Each row was made from one path, in order. Every step used is in the known rows, and no mark comes twice. Write each row's path.
In the rows, zero is written as 128.
Known rows:
kinaf/gisi: [165 131 137 116 135 114 110 143  81 108 103 135 122 148  97  99 121 159
 154 123 126 117 128 113]
ritekez/bulal: [137 133 118  87 152 122  93 143  82 139 123 117 114 151 128 104 108 145
 156 141 131  82 110 121]
sofi/kuda/fimenev/ritekez/kinaf/gisi: [173  85 135  59 127  88  88 146  90 137 100 121 147 130 132  70 158 167
 164 115 114 110 137  88]
bulal/nunib/sofi/kuda/fimenev/ritekez/kinaf: [181  61 134  68 138  78 105 120  75 137 114  98 163 140 128  75 141 177
 180 110 115  97 123  96]
revuru/gisi/kinaf/nunib: [143 143 136  80 108 116 105 150  82 101 105 135 117 169 110  82 136 184
 164 120 114  80 105 154]
gisi/kinaf/nunib/sofi: [147 138 133  96 126 101 118 150  73 100 125 125 136 167 100 101 108 173
 161 113  89  93  93 137]
gisi/kinaf/nunib/sofi/kuda/fimenev/ritekez: [154 111 114  51 113  82 101 150  79 110 127 125 142 154 119  86 137 177
 179 104  67  98 105 126]
sofi/kuda/fimenev: [152 147  96  72 120  83  91 158  90 121 115 117 117 128 126  64 137 160
 169 126 121  95 118 127]
kuda/fimenev/ritekez/kinaf: [170  83 135  60 137  89  80 128  92 139 107 110 132 148 119  94 121 156
 165 128 136  82 135 105]
ritekez/kinaf/nunib/sofi: [167 111 147  94 162 100 116 126  73 128 105 120 152 156 113  97 119 174
 160 116 105  95  96 127]
kinaf/nunib/sofi: [166 131 131 104 155 106 121 126  73 112 112 134 133 159  96 112 112 169
 169 117 100 105  97 140]
kinaf/nunib/sofi/kuda/fimenev: [162 138 108  65 137  87 109 139  80 120 116 126 134 141 118  77 142 168
 176 114  81 116  99 139]
ritekez/revuru/gisi: [170 114 124  97 149 118 107 135 102 116  89 140 111 160  92 129 147 152
 146 120 164  75 110 110]
kuda/sofi: [162 147 124  97 125  91 106 129  82 118 105 138 120 138 100  92 115 145
 146 119 129 105 106 103]
zikube/revuru/gisi/kinaf/nunib/sofi: [145 115 144  94 121 117 133 143  77  88  97 130 135 152  93 106 131 173
 146 115  94  85  78 133]
gisi/kinaf/nunib: [135 153 134  78 114 105 101 154  75 110 124 129 119 158 118  74 104 185
 164 125 103  70  93 150]
nunib/bulal: [155 150 116 105 141 105 123 138  71 112 125 118  99 153 115 106 104 127
 152 136 136 118 107 123]
fimenev/ritekez/kinaf/nunib/sofi: [178  78 154  88 168 100 109 111  73 128 105 129 157 162 108 117 116 177
 170 109 106  93 107 113]
fimenev/kuda: [161 136 126 107 144  99 105 144  82 104 103 148 133 136 116  99 113 161
 167 137 104  73 120  95]
ritekez/bulal/nunib/sofi/kuda/fimenev: [148 103 108  62 140 102 105 131  72 146 135  95 145 137 136  74 136 157
 175 128 103 106 109 115]
sofi/kuda/fimenev/ritekez/bulal/nunib/kinaf: [169  70 105  39 138  87  92 116  68 145 142 111 157 131 147  71 146 156
 184 152 112  75 126 103]
revuru/zikube: [163 133 117 105 127 105  91 135  86 103 115 129 115 176 111 111 131 164
 157 123 143  90 131 121]
kinaf/nunib: [157 149 132  88 143 109 102 127  75 123 111 139 118 149 112  86 109 178
 173 128 118  89 102 149]

Write each row's path:
[163 119 124  57 144  81 104 139  80 136 108 112 154 137 132  61 149 172
 169 115  86 104  96 130] | ritekez/kinaf/nunib/sofi/kuda/fimenev
[182 107 127 103 135  87 119 114  60 107 127 120 147 143 105  83 115 172
 172 149 137  77 117 121] | bulal/nunib/kinaf
[190  56 114  54 135  88  99 104  86 124 121 123 146 174 117 121 169 169
 172 102 129  89 122  84] | bulal/nunib/sofi/kuda/fimenev/ritekez/revuru/zikube
[188  51 151  71 134  89 111 119  72 132 108 107 173 139 123  73 155 179
 174 106 103 127 132  81] | bulal/nunib/sofi/kuda/fimenev/ritekez/kinaf/gisi
[191 100 141 106 132  97 125 111  58 105 118 127 155 146 101  81 131 170
 163 145 125 103 131 109] | bulal/nunib/kinaf/gisi
[157  88 100  63 153 100  92 141  88 139 126 112 138 145 128 113 137 137
 171 122  95 108 120  95] | nunib/sofi/kuda/fimenev/ritekez/bulal
[136 125 134 101 104 114 116 163  86  91  98 121 112 142 102  95 125 160
 139 127 136  63  93 120] | zikube/revuru/gisi/kinaf
[165  59 130  59 149 112  96  99  73 145 132 104 141 157 115 119 115 150
 180 133 111 105 129 106] | kuda/fimenev/ritekez/bulal/nunib/sofi
[133 101 113  34 126  99  89 151  81 136 140 117 147 154 140  90 137 160
 173 118  62  92  97 119] | gisi/kinaf/nunib/sofi/kuda/fimenev/ritekez/bulal
[160 109 126  31 142  86 101 124  72 148 123 117 130 138 157  62 142 155
 171 130  99 113  99 122] | sofi/kuda/fimenev/ritekez/kinaf/nunib/bulal
[134 161 130  74 119 106 121 147  62 107 140 122 108 165 128  81 102 151
 154 136 100 102  82 147] | gisi/kinaf/nunib/bulal
[158  94 118  38 130  83 101 143  90 124 123 133 140 154 115 106 145 169
 164 103  82  77  86 106] | gisi/kinaf/nunib/sofi/kuda/fimenev/ritekez/revuru
[164 104 130  34 138  83  81 130  84 149 107 123 141 132 147  55 146 186
 181 118 103  83 110 127] | sofi/kuda/fimenev/ritekez/kinaf/nunib
[173  63 129  75 155 103 103 101  60 137 139 119 152 151 127 105 114 158
 178 153 129  68 124 103] | fimenev/ritekez/bulal/nunib/kinaf
[151 137 123  93 116 104 124 163  79  90 107 128 142 161 110  86 160 187
 167  99  85  99  92 139] | revuru/gisi/kinaf/nunib/sofi/kuda
[174 105 114  57 143  88 103 125  81 121 115 134 138 145 116  96 140 171
 188 106  81 113 112 126] | kinaf/nunib/sofi/kuda/fimenev/ritekez
[167  85 128  73 140 105 118 143  91 103 102 146 142 168 107 125 169 179
 161  89  99  76  87 105] | fimenev/ritekez/revuru/gisi/kinaf/nunib/sofi/kuda
[184  52 147  82 151 115 110 101  58 132 129 131 161 150 118 105 129 160
 170 150 118  97 134  90] | fimenev/ritekez/bulal/nunib/kinaf/gisi
[159  71 125  93 160 111 110 121  65 135 131 112 150 146 132 104 124 169
 185 114 108  95 104  97] | fimenev/ritekez/bulal/nunib/sofi/kuda
